What can hang from each mark:
B: H M W
M: D H J N
N: M Q
D: M W
E: Q
J: M
H: B M W
Q: E M N

Every row comes from one small tree of marks. The marks that hang from a mark follow it in brackets, in alphabetical order. Every link used is in the known rows. Which tree was each row made from?
Known rows:
D{M{J N} W}: [-1.626  2.713  0.723  1.111  0.209  1.722 -4.915 -2.889 -4.113 -2.682
  0.678 -1.485  0.019 -1.359  1.659 -0.073 -2.220 -0.404 -0.414  1.334
 -0.041  0.310 -0.941 -0.378]
D{M{N} W}: [-1.012  1.576 -0.611  0.692 -0.204  1.951 -4.982 -2.454 -2.780 -2.492
  0.882 -1.690 -0.747 -2.979  2.034  1.170 -2.826 -1.246 -0.790  1.431
 -0.055  0.386 -0.728  0.249]
J{M{D{W} H}}: [-0.736  2.773 -1.707  0.202 -0.063  2.446 -4.124 -1.450 -1.789  0.855
  1.392  0.130 -0.326 -1.918  3.578  0.943 -4.511 -1.715  0.606  0.474
 -1.072  0.350  1.681 -1.269]
J{M{D{W} N}}: [-1.988  0.868  0.349  0.840  0.268  0.652 -3.748 -3.066 -2.716  0.111
  0.740  1.277  0.407 -1.874  3.228  1.466 -3.437 -1.220 -1.419  0.994
 -0.515  0.557  1.869 -0.793]
N{M{H{B W} J} Q}: [-1.735  1.379 -0.430 -1.987  1.483  1.259  0.053 -0.805  2.990  1.145
  0.799  2.166 -0.657 -0.068  3.607  4.061  0.144 -0.922 -1.027  1.432
 -3.223  1.560  1.979 -1.089]
E{Q{M{D H{W} J} N}}: [-3.177  1.443 -1.098  1.427 -0.362 -1.109 -2.683 -0.863  1.422  0.608
 -0.479  3.729  1.846  3.768  4.763 -0.559 -2.083 -0.309  1.696 -0.787
  1.282  1.147  2.501 -2.218]
B{M}: [-0.256  0.310 -4.240 -1.369 -1.106  1.355 -3.045 -2.304  3.353 -1.566
  2.277 -0.613 -1.361 -2.419  3.059  2.529 -2.961  1.104 -1.126  1.660
 -2.437 -0.169 -0.244  0.763]
Q{E M{D{W} J} N}: [-0.553  0.574 -2.644  2.792 -0.785 -2.524 -3.532 -0.487 -2.270 -0.018
  0.553  4.178  2.558  1.744  2.391 -2.492 -2.732 -2.737  2.082 -1.280
 -0.291  0.622  2.208 -1.180]
H{B{M{D J N}} W}: [-3.659 -0.513  4.383  0.736  0.974 -0.378 -0.647 -3.147  2.321  0.442
 -0.407  3.327  0.579  2.387  2.311  2.609  1.508  1.279 -3.781  1.630
 -2.231  1.626  1.966 -2.476]
M{D H{B W} J N{Q}}: [-4.975  0.452  4.587  0.420  2.570 -1.135 -1.027 -2.843  0.112  2.171
 -1.083  3.196  0.232  3.597  3.626  1.787  1.490  0.077 -2.093  0.550
 -1.483  2.452  2.796 -3.449]
D{M{H{B W} J N}}: [-3.650  1.016  3.182  0.311  1.443  2.149 -2.667 -2.164 -0.122 -0.693
 -0.327  0.862  0.272  1.789  3.336  1.168 -0.091  0.419 -2.696  0.496
 -1.538  1.776 -0.733 -1.329]
N{Q{E M{D{W} H J}}}: [ 0.273  3.924 -3.988  1.567  0.981 -0.478 -4.418  0.373 -2.174  0.364
  0.493  2.548  0.333  2.437  3.739 -0.949 -2.343 -2.893  3.602 -0.868
 -1.824  1.852  1.980 -2.113]
Q{E N{M{D}}}: [-0.648 -3.224 -4.694 -0.685  0.038 -2.077 -1.938 -0.578  0.750  0.997
  1.402  2.818  0.956 -0.886  3.075  1.448 -2.972 -2.771 -0.120 -0.205
 -0.822  0.767  3.754 -0.724]
J{M{H}}: [-0.997  1.339 -4.432 -1.748 -0.313  2.492 -4.105 -1.969  0.690 -0.071
  2.198 -0.175 -0.465 -1.898  5.251  1.496 -5.137  0.057 -0.669  0.131
 -2.395  0.132 -0.406  0.649]
B{H}: [-1.592 -0.065 -2.699 -1.117 -0.262  0.177 -3.691 -2.353  3.269 -2.198
  2.516 -1.485 -1.834 -2.077  2.494  0.282 -3.148  1.953 -1.181  1.484
 -2.123  0.374  0.526  0.870]
D{M{J} W}: [-0.509  3.502 -1.456  0.553 -0.702  2.392 -4.764 -1.513 -2.448 -2.515
  1.587 -2.521 -0.144 -2.527  1.399  0.224 -3.685 -0.033  0.849  1.966
 -0.807 -0.458 -0.678  0.935]
B{H M{D N} W}: [-1.679  0.567  0.275  0.276  0.730  1.145 -3.133 -4.308  1.775 -1.520
  2.402  0.109 -3.422  1.467  0.377  1.639  0.024  1.169 -1.771  1.072
 -2.494  0.921  1.439 -2.722]
H{M{D J} W}: [-3.783  0.001  1.429  0.715  0.729 -1.698 -1.414 -0.649  3.556 -1.136
  0.587  1.170  1.138  0.243  3.036  2.066 -2.955  1.628 -2.393  2.564
  0.544  1.686  3.760 -0.221]
H{B M{N} W}: [-3.819 -3.013  2.202  0.141  0.970 -1.225 -0.427 -2.484  5.224 -1.120
  0.069  2.686  0.745 -1.354  3.627  3.765 -0.634  0.848 -5.483  1.763
 -0.715  2.129  2.277  0.253]
J{M{D H{B}}}: [-2.041 -0.242 -1.725 -0.779  0.869  1.779 -2.983 -2.044  1.696  2.382
  1.497  1.058  0.260 -0.202  4.636  2.070 -3.126 -0.302 -1.282  0.122
 -2.799  0.491  1.104 -0.724]
M{D H J}: [-3.673  1.319 -0.230 -0.270  0.636 -0.391 -4.251 -1.936 -1.193  0.862
  0.942 -0.518  0.250  1.699  3.350 -1.278 -2.905  0.124  0.421  0.237
 -0.647  0.302  1.418 -2.084]
E{Q{N{M{J}}}}: [-1.449 -0.861 -4.133 -1.590 -0.789 -0.513 -2.056 -3.439  1.082 -0.730
  1.426  1.039  0.899 -1.372  3.204  1.770 -2.304 -0.040  0.788  0.854
  0.106 -0.584  2.393 -0.196]
Q{E M{H} N}: [-0.222 -1.067 -6.604  0.362 -0.953 -0.991 -3.922 -0.293  0.883 -0.201
  1.320  3.704  1.041  1.166  5.008 -1.730 -3.644 -2.590  1.198 -2.664
 -1.335  1.034 -0.274 -0.421]
N{M{D{W} H J} Q{E}}: [ 0.534  2.744 -3.337 -0.463  1.724  0.313 -2.985 -0.247 -2.597  1.014
  0.898  1.544 -0.616  0.079  2.600  1.376 -1.661 -3.528  2.791  0.318
 -1.918  1.795  4.019 -2.936]
D{W}: [-1.364  1.104 -1.862 -0.116 -1.426  0.437 -3.789 -1.892 -0.576 -1.474
  1.705 -1.004 -0.519 -4.212  2.248  0.496 -4.009 -0.791 -0.320  1.715
 -0.966 -0.663  1.152  0.894]

Write each row's tree:
[-2.558  2.240 -1.434  0.594  1.243  0.277 -2.817 -1.749  0.292  2.117
  1.608  2.104 -0.694  4.162  2.765  0.486 -0.229 -1.352  1.580 -0.404
 -2.906  0.021  0.783 -1.636] -> N{Q{M{D H{B{W}} J}}}
[-3.042 -3.530 -0.113 -0.416  1.077 -1.344 -1.853 -3.869  3.868 -0.791
  0.863  1.248  0.469 -1.628  3.446  2.765 -1.064  0.694 -4.329  1.094
 -0.908  1.160  1.175  0.316] -> H{B M{N}}
[-1.300  1.461 -1.965  2.303 -1.418 -1.581 -3.698 -2.387 -1.344 -0.038
  0.224  2.413  1.932  1.111  2.667 -1.241 -2.448 -1.042  2.958 -0.045
  1.516 -0.451  2.436 -1.149] -> E{Q{M{D{W} J} N}}
[-2.939 -0.447 -0.881  0.418  0.918 -1.562 -2.853 -1.966  2.184 -0.860
  1.311 -0.336  1.049  0.128  2.714  1.183 -3.271  1.440 -1.202  1.794
  0.376  0.801  2.637 -0.219] -> H{M{D J}}
[-1.128 -1.232 -1.507 -0.551  0.034  0.274 -2.009 -2.606  4.429  1.049
  1.510  0.545 -0.590 -0.756  2.376  3.049 -0.974  0.799 -1.794  1.553
 -3.081  0.132  1.316 -0.531] -> H{B{M{D}}}
[-1.668  2.146 -1.746 -0.768 -0.282  2.866 -3.758  0.468  1.494 -1.587
  1.028 -1.328 -1.095 -1.472  3.838  2.009 -3.925  0.018 -0.861  1.348
 -1.090  1.199 -0.480  0.615] -> D{M{H{W}}}
[-2.268 -0.297 -1.911  1.712 -0.592 -2.512 -3.192 -1.557 -0.565  0.567
  1.072  2.947  2.061  2.651  3.210 -1.404 -2.694 -0.820  0.986 -0.689
  0.347 -0.347  0.423 -0.345] -> Q{M{D J} N}
[-3.940  1.141  3.129  1.577  0.588 -1.327 -3.945 -3.410 -4.344 -0.338
  0.010  0.533  0.836  0.255  1.779 -1.217 -1.527 -0.751 -0.764  1.118
  0.516  0.237  2.312 -2.283] -> M{D{W} J N}
[-1.169  2.436 -0.487  2.645 -0.708 -0.546 -3.723 -1.211 -3.327  0.911
  0.455  2.924  1.263  2.340  2.219 -2.446 -1.972 -2.933  2.637 -1.703
  0.829  0.145  0.780 -2.675] -> Q{M{D{W} H J} N}
[-2.782  0.133 -1.038 -0.301  1.210  0.859 -4.161 -3.006 -1.507  1.176
  0.839  1.178 -0.004  0.785  5.163  1.181 -3.332 -0.841 -1.585 -0.410
 -1.079  1.076  0.823 -1.901] -> J{M{D H N}}
[-1.306  0.258 -0.325 -0.770  1.402  0.338 -1.326 -5.168  1.854 -0.069
  0.726  1.863 -0.752  1.068  2.750  3.569  1.737  1.525 -1.964  0.995
 -3.620  1.249 -0.221 -1.361] -> H{B{M{J N{Q}}}}
[-1.493 -1.097 -3.988  1.710 -0.313 -3.388 -3.559 -0.705 -0.393  0.413
  0.823  4.136  2.688  3.200  3.838 -2.022 -3.077 -1.391  1.213 -1.440
 -0.743  0.666  1.428 -0.462] -> Q{E M{D J} N}
[-0.766  0.227 -0.146 -0.463  0.560  1.365 -2.364 -0.777  0.260  2.076
  1.194  0.567 -0.790 -2.330  1.842  2.128 -1.115 -3.629 -0.091  0.783
 -1.344  0.196  2.989 -2.221] -> N{M{D{W} H{B}}}
[-0.928 -2.148 -3.140 -1.099  0.568 -0.150 -1.270 -1.929  0.565  1.359
  1.261  3.686  1.424  0.758  3.146  0.320 -0.589 -2.247 -0.308 -1.733
 -2.857  0.924  1.843 -1.954] -> Q{E N{M{H{B} J}}}
[-1.279 -0.749 -4.202 -0.513  1.823 -0.947 -3.250 -2.547 -0.561  0.609
  0.737  2.941  0.359  0.548  5.469  2.968 -3.062 -0.565 -0.954  0.257
 -2.586  2.360  2.615 -0.495] -> J{M{D N{Q{E}}}}
[-1.845  0.411 -3.909  0.132 -1.604 -0.160 -2.590 -0.794  3.255 -0.626
  0.291  3.215  0.745  0.680  5.400  0.651 -3.112 -0.768  0.896 -0.706
  0.625  0.964  1.062 -0.263] -> E{Q{M{H{W}} N}}
[-0.088  1.472 -6.846 -0.353  0.345 -1.692 -3.693 -0.348  1.167 -1.088
  1.457  2.358  0.827  1.262  5.014  0.207 -3.234 -0.523  1.431  0.045
 -2.839  1.040  0.206  1.440] -> N{Q{E M{J}}}
[-0.560  3.632 -2.011  1.757  0.169 -1.086 -3.685 -0.736 -1.536 -0.118
  0.942  1.275  0.208  0.703  2.607  0.529 -2.302 -1.668  2.438  1.149
 -0.647  0.176  1.285 -0.180] -> N{Q{M{D{W} J}}}
[-1.653  3.428 -1.245 -0.853  1.040  2.628 -2.680 -4.797 -1.526 -0.656
  1.666  0.856 -2.676  2.556  2.151  1.946  0.601  0.316  0.254 -0.229
 -3.148  0.974 -0.262 -3.241] -> B{M{H J N{Q}} W}
[-2.101 -0.187 -2.670 -0.870  0.420 -0.187 -2.771 -2.707 -0.285  1.432
  0.787  1.230  0.687  1.190  3.426  0.925 -1.742 -1.151  2.070 -0.319
  0.927  0.220  3.577 -3.145] -> E{Q{N{M{D H J}}}}
[-2.703 -1.409  0.386  1.535 -0.225 -1.343 -1.185  0.005  3.062  2.249
 -0.078  5.061  1.266  2.485  3.934  0.501 -0.988 -2.056 -0.970 -1.143
 -0.727  1.112  1.443 -1.496] -> Q{M{D H{B W}} N}
[-2.799  1.933  2.186 -0.040  2.293  1.921 -1.956 -2.314 -0.118 -0.215
 -0.417  1.155 -0.415  2.083  3.548  2.900  0.747  0.492 -1.660  0.813
 -2.022  2.471 -0.227 -1.502] -> D{M{H{B W} J N{Q}}}
[ 0.715  0.242 -7.476 -2.798  1.079  0.687 -2.644 -0.084  1.571  0.196
  1.927  1.078 -1.461 -1.674  4.771  2.936 -2.913 -2.674  1.083  0.080
 -3.051  1.731  1.948 -0.447] -> N{M{H} Q{E}}
[-0.097  0.111 -4.600 -2.172  1.930  0.427 -1.658 -1.357  1.720  1.086
  1.395  1.914 -0.135  0.290  4.106  2.498 -0.485 -1.649  0.383 -0.098
 -4.268  1.636  1.992 -1.132] -> N{M{H{B} J} Q{E}}
[-1.355  1.368 -1.673 -1.650  1.228  0.590 -1.188  0.646  2.132  1.493
  0.757  1.523 -1.705 -0.744  3.938  4.657 -1.874 -2.274 -0.044  1.594
 -0.838  1.799  3.535 -1.415] -> N{M{D H{W}} Q}
[-2.344 -1.117 -0.352 -0.603 -0.158  1.612 -1.916 -4.964  2.114 -0.478
  2.022  1.267 -1.589 -0.306  1.643  2.923  0.349  0.466 -3.308  0.832
 -3.858 -0.264  0.042 -0.939] -> H{B{M{N} W}}
[-2.003  0.327  2.307  0.399  0.936  0.225 -1.756 -2.454  4.068 -1.705
  0.633  1.593 -2.271  1.037  1.945  2.737  0.141  1.768 -3.229  1.851
 -1.515  2.618  2.120 -2.353] -> B{H{W} M{D N}}
[-3.837  0.596  0.607 -0.350  0.114 -0.029 -2.784  0.047  1.431  0.621
  0.436  0.753 -0.268  0.059  3.908  0.929 -3.296 -0.294 -1.154  1.174
 -0.308  1.275  2.731 -1.323] -> M{D H{W}}
[-0.863  1.547 -1.492  1.890  0.625 -0.375 -4.057  0.021 -0.831  1.113
  0.311  3.053  1.705  2.513  3.296 -2.201 -1.450 -2.800  1.442 -1.138
 -2.416  1.089  1.756 -2.164] -> Q{E M{D{W} H{B} J}}
[-1.782  1.760  2.311  0.043  0.632  1.117 -1.801 -3.308  3.136 -3.212
  0.886  1.449 -1.653  1.274  1.906  1.580  0.601  3.006 -3.075  1.668
 -2.374  2.262  0.504 -1.869] -> B{H{W} M{J N}}
